What can hang from each mark
q_862: q_138 q_449 q_588
q_748: q_449
q_693: q_138 q_332
q_138: q_332 q_588 q_684 q_693 q_748 q_862
q_449: q_23 q_452 q_684
q_23: q_138 q_588 q_684
q_332: q_449 q_693
q_452: q_138 q_449
q_684: q_452
q_588: q_23

Every row comes from one small tree of marks. Brackets hold a mark, then the marks that hang from it, in the order of their numbers. Every link used is in the known rows. Which tree was each row made from?
In the rows, zero is written as 100.
Known rows
{q_138 {q_332 {q_449 q_452 q_684}} {q_862 q_588}}: 96  95  65  98  95  93  118  89  102  72  102  91  99  127  106  124  85  123  96  116  127  105  123  87  89  103  106  112  97  102  109  78  110
{q_138 {q_332 q_693} q_862}: 107  103  75  98  92  95  110  106  101  96  87  86  102  117  100  111  84  110  95  114  113  109  109  119  96  99  84  111  114  115  99  81  104
{q_588 {q_23 {q_138 q_693} {q_684 {q_452 q_449}}}}: 74  112  104  87  98  93  103  95  95  108  112  91  99  97  99  116  114  106  92  92  120  102  105  87  91  103  107  87  93  98  107  91  104
{q_748 {q_449 {q_23 {q_138 q_693} q_684} q_452}}: 84  116  99  101  94  96  100  84  97  97  110  100  106  98  92  111  112  107  104  94  110  99  119  62  90  112  111  83  85  102  111  100  89
{q_748 {q_449 q_23 q_684}}: 92  110  99  108  97  98  100  94  97  87  121  105  104  91  95  92  102  109  101  101  110  102  115  99  83  104  113  95  82  100  108  90  91
{q_23 q_138}: 92  113  91  95  103  98  92  110  101  111  104  100  101  103  99  111  106  103  109  96  105  103  101  76  105  101  106  90  108  99  103  108  100
{q_693 {q_138 {q_332 {q_449 q_23}} q_748}}: 82  107  78  88  100  84  114  91  99  87  94  97  96  103  96  115  96  107  101  107  123  108  103  101  91  105  96  110  105  101  105  87  106
{q_332 {q_449 q_23 q_452 q_684} q_693}: 92  96  64  86  94  85  101  80  109  70  113  78  101  93  102  99  110  92  107  111  138  103  132  93  87  109  110  118  97  87  114  89  87
{q_684 {q_452 {q_138 {q_332 {q_449 q_23}} q_588}}}: 74  83  107  108  84  100  115  100  94  78  96  92  102  110  102  107  102  105  100  79  119  102  109  122  86  108  98  126  97  87  109  85  110
{q_332 {q_449 {q_684 q_452}}}: 85  97  80  99  95  95  99  92  102  72  114  92  98  101  103  101  106  104  108  94  121  100  108  99  86  95  114  120  94  93  109  94  101
{q_862 {q_138 q_693 q_748} {q_449 q_23}}: 78  103  88  67  100  85  121  71  77  136  88  120  96  98  100  111  111  114  89  106  113  104  109  87  83  103  99  70  95  104  116  86  95
{q_748 q_449}: 97  115  114  104  95  103  94  94  97  88  107  109  101  107  90  103  100  107  101  91  94  100  99  105  92  102  104  85  88  110  103  100  93
{q_452 {q_449 {q_23 q_138 q_588 q_684}}}: 80  113  100  101  115  99  100  78  98  97  116  101  106  99  92  114  114  91  105  98  128  89  103  95  90  110  102  86  86  102  110  104  118
{q_138 {q_332 {q_449 {q_23 q_588 q_684} q_452}} q_693}: 88  82  69  92  90  85  112  87  95  91  98  82  94  111  98  127  112  111  103  108  128  103  120  64  89  103  92  115  101  93  117  83  95
{q_748 {q_449 {q_684 q_452}}}: 87  112  102  113  93  103  98  94  96  74  119  106  103  97  93  95  99  112  101  83  100  105  107  103  84  98  115  101  88  108  103  91  90
{q_449 {q_452 {q_138 q_588 q_693}} q_684}: 74  75  78  100  82  94  122  112  100  79  107  87  100  84  101  105  91  121  99  100  123  103  129  34  95  109  97  124  95  82  106  82  93
{q_862 {q_588 {q_23 {q_138 q_332} q_684}}}: 91  111  108  86  109  93  109  90  105  96  115  100  95  117  102  123  101  106  85  109  124  108  110  96  98  103  120  77  95  95  109  86  100
{q_23 {q_138 {q_332 {q_449 q_684}} q_693} q_588}: 83  104  66  95  100  88  98  107  104  103  125  91  92  120  94  135  110  114  111  94  127  115  115  47  102  90  107  100  112  96  117  92  103
{q_138 q_588 q_684 {q_693 q_332} q_748}: 76  64  81  87  87  100  118  76  87  75  63  89  95  88  93  129  96  140  69  112  121  123  115  62  87  87  44  121  110  96  107  80  102
{q_138 q_332 q_588 q_693 {q_748 {q_449 q_452}}}: 87  84  93  86  76  93  119  81  85  72  69  94  91  116  87  140  96  143  76  111  101  120  120  63  81  100  58  108  107  108  111  76  100
{q_862 {q_449 {q_23 {q_138 {q_332 q_693} q_588} q_684}}}: 92  120  91  83  107  89  114  94  92  111  101  107  103  104  103  115  108  105  94  115  122  107  99  94  90  100  110  87  98  90  108  89  92
{q_449 q_23 q_452}: 94  88  91  102  97  95  108  78  99  99  104  93  107  91  108  96  110  95  100  103  105  97  127  80  96  120  109  105  88  84  105  99  98
{q_588 {q_23 {q_138 q_684 q_862}}}: 87  106  96  88  97  98  101  100  101  116  112  93  99  102  107  113  99  117  89  104  112  109  110  89  98  101  97  90  94  91  105  94  108
{q_23 {q_138 q_332 {q_748 {q_449 q_452}} q_862} q_588}: 87  126  84  100  101  96  102  82  104  101  116  100  98  132  92  140  96  124  97  87  108  119  120  60  98  93  98  84  112  113  109  94  118
{q_23 {q_138 {q_862 q_449}} q_684}: 88  140  86  92  107  95  105  107  101  124  104  102  105  105  99  122  98  112  102  104  122  102  96  58  100  89  114  81  103  108  103  101  104
{q_588 {q_23 q_684}}: 92  113  114  85  101  95  105  97  103  106  115  92  98  101  104  106  105  102  84  107  115  102  101  99  95  99  108  89  91  91  101  87  100
{q_138 q_862}: 103  106  88  107  94  102  105  104  99  112  94  99  105  105  103  103  85  110  98  106  104  102  106  100  99  97  95  99  97  112  99  96  116
{q_452 {q_138 q_332 {q_588 q_23} q_684 q_693 q_862}}: 73  68  93  94  75  98  130  117  94  101  84  83  95  104  99  127  79  138  85  107  134  109  118  75  92  102  56  121  97  87  111  72  113
{q_748 {q_449 q_23}}: 96  111  112  106  96  101  97  89  95  96  110  108  104  101  94  98  105  103  101  97  102  99  109  111  87  108  106  85  82  103  108  98  96
{q_862 {q_449 q_452} {q_588 {q_23 {q_138 q_748} q_684}}}: 85  121  105  75  112  88  123  62  98  97  113  117  96  116  107  129  104  115  78  106  117  110  114  77  92  106  129  59  88  91  109  87  94
{q_862 q_138 {q_449 {q_23 q_684}} q_588}: 80  117  103  70  116  89  122  70  89  123  111  127  101  117  103  115  107  102  88  111  131  101  105  99  91  107  138  56  83  98  119  84  91
{q_452 q_449}: 89  99  104  101  107  104  101  84  93  83  96  104  103  99  92  105  103  96  103  98  107  85  93  114  90  113  88  93  88  108  100  104  114

Write each row's tree
84  78  82  108  82  109  119  91  93  74  80  86  105  117  104  127  83  140  78  102  112  119  108  99  88  92  69  144  105  98  106  77  114
{q_138 q_332 q_588 {q_684 q_452} q_862}
78  97  91  98  95  106  97  99  98  92  99  95  103  103  99  121  105  119  97  90  109  113  103  72  100  96  94  113  107  90  109  103  102
{q_23 {q_138 q_588 {q_684 q_452}}}
83  96  81  69  103  88  111  81  101  81  108  101  95  131  98  122  101  104  96  107  134  105  117  96  97  112  122  87  103  103  118  78  87
{q_862 {q_138 {q_332 {q_449 q_452 q_684} q_693}} q_588}
67  80  94  65  102  91  118  61  90  102  94  105  91  109  99  125  102  122  71  105  131  114  122  86  91  104  92  74  97  102  117  74  96
{q_862 {q_138 q_684 {q_693 q_332} q_748} {q_588 q_23}}
84  121  77  88  101  88  113  91  99  112  86  90  96  111  93  141  95  126  90  108  130  112  115  47  93  87  89  88  117  120  110  87  108
{q_23 {q_138 q_332 q_693 q_748 {q_862 q_588}} q_684}
73  71  70  107  91  99  122  52  88  84  68  94  100  90  99  122  86  137  72  90  123  122  131  90  81  87  65  111  106  120  106  78  113
{q_138 {q_684 q_452} {q_693 q_332} q_748 {q_862 q_588}}
89  91  82  96  103  95  103  98  96  79  97  94  105  104  105  99  111  93  104  108  129  98  104  114  94  108  105  104  94  86  99  89  101
{q_693 {q_332 {q_449 q_23}}}
82  114  82  99  109  91  114  79  92  105  125  113  102  93  107  104  109  110  95  92  115  115  114  91  83  93  124  93  95  90  109  88  99
{q_862 {q_449 {q_23 {q_138 q_748} q_588} {q_684 q_452}}}
88  117  89  88  108  91  115  80  93  112  106  109  105  97  107  110  112  104  99  104  112  100  108  69  92  107  121  84  90  87  106  98  91
{q_862 {q_449 {q_23 q_138 q_684} q_452}}
68  118  83  105  106  93  99  99  103  106  122  92  102  106  91  127  116  102  103  73  133  116  107  48  105  85  123  94  111  104  108  93  101
{q_23 {q_138 {q_693 q_332}} q_588 {q_684 q_452}}
87  108  88  97  102  90  102  100  98  125  104  91  104  86  100  108  115  98  104  108  128  100  114  67  94  101  107  94  98  94  112  99  99
{q_449 {q_23 {q_138 q_693} q_684}}
86  99  86  91  90  96  99  121  94  113  92  97  98  102  95  124  104  118  102  106  112  111  105  54  104  99  92  96  107  97  110  102  101
{q_23 {q_138 q_588 q_693}}
79  86  74  96  98  95  110  104  99  62  102  91  103  101  104  101  103  102  106  101  132  97  110  85  95  110  107  114  96  82  96  84  96
{q_693 {q_332 {q_449 {q_452 q_138} q_684}}}
88  91  88  96  99  97  105  97  96  103  100  91  103  99  104  114  109  111  97  113  120  108  114  85  93  106  92  111  100  81  112  95  102
{q_449 {q_23 {q_138 q_332 q_588 q_684}}}
83  102  107  107  100  96  109  90  99  105  106  92  106  88  103  95  109  91  99  93  125  96  112  105  88  104  110  107  92  91  108  92  104
{q_449 {q_23 {q_684 {q_452 q_138}}}}
67  88  101  109  104  98  117  95  99  84  122  98  103  87  93  101  98  97  109  91  143  84  115  99  83  116  92  103  80  88  110  90  121
{q_452 q_138 {q_449 {q_23 q_588} q_684}}
91  99  90  95  104  101  120  70  97  104  102  109  100  106  109  119  83  130  77  110  118  112  112  101  90  92  95  89  85  100  108  86  107
{q_138 q_684 {q_862 q_449 {q_588 q_23}}}
92  84  62  95  80  90  133  116  81  108  81  97  101  107  105  127  84  144  82  134  125  119  116  72  83  94  80  115  97  99  111  66  107
{q_138 q_332 q_588 q_693 {q_862 {q_449 q_23 q_684}}}
64  73  113  101  95  106  120  87  93  78  91  96  104  90  92  114  96  109  98  99  139  85  108  103  83  120  62  112  79  82  113  94  123
{q_452 {q_138 q_588 q_684} {q_449 q_23}}
82  109  78  87  100  85  113  94  100  83  93  98  94  107  94  117  94  110  101  104  119  109  98  98  94  102  94  110  108  104  103  88  104
{q_693 {q_138 {q_332 q_449} q_748}}
74  81  102  107  84  96  117  89  90  87  86  93  97  99  97  106  99  110  97  70  107  105  113  110  85  102  85  119  109  103  104  86  107
{q_684 {q_452 {q_138 q_332 q_693 q_748}}}
77  78  97  101  87  94  117  121  94  102  88  94  97  91  95  103  93  105  106  91  127  96  109  85  99  108  82  104  100  93  101  87  101
{q_452 {q_138 {q_693 q_332}}}
90  105  77  92  92  93  106  106  107  91  93  90  103  95  93  109  84  106  94  110  127  117  105  103  104  99  88  113  108  109  103  89  96
{q_332 {q_693 {q_138 q_588 q_684 q_862}}}
83  102  118  89  92  102  109  99  96  84  102  95  102  109  99  117  102  111  79  108  116  106  98  103  91  103  97  102  88  89  105  86  112
{q_138 {q_588 {q_23 {q_684 {q_452 q_449}}}}}
78  101  78  70  109  88  130  75  90  91  113  121  97  124  106  120  98  120  88  108  121  107  113  73  92  111  136  76  93  95  113  72  79
{q_862 {q_138 q_332} {q_449 q_452 q_684} q_588}
66  77  100  101  94  98  118  104  88  85  84  98  101  90  88  108  97  102  109  90  134  81  102  99  90  120  70  96  89  101  101  91  115
{q_452 {q_138 {q_693 q_332}} q_449}
74  90  96  104  89  98  115  102  98  77  114  93  99  87  104  96  94  116  90  88  118  110  117  96  83  97  104  122  98  90  103  79  104
{q_449 {q_684 {q_452 {q_138 {q_588 q_23} q_748}}}}
79  101  82  94  104  94  104  88  95  77  95  92  105  104  103  106  115  96  101  99  132  102  106  106  90  104  107  105  100  90  100  90  103
{q_693 {q_332 {q_449 {q_23 {q_138 q_748} {q_684 q_452}}}}}
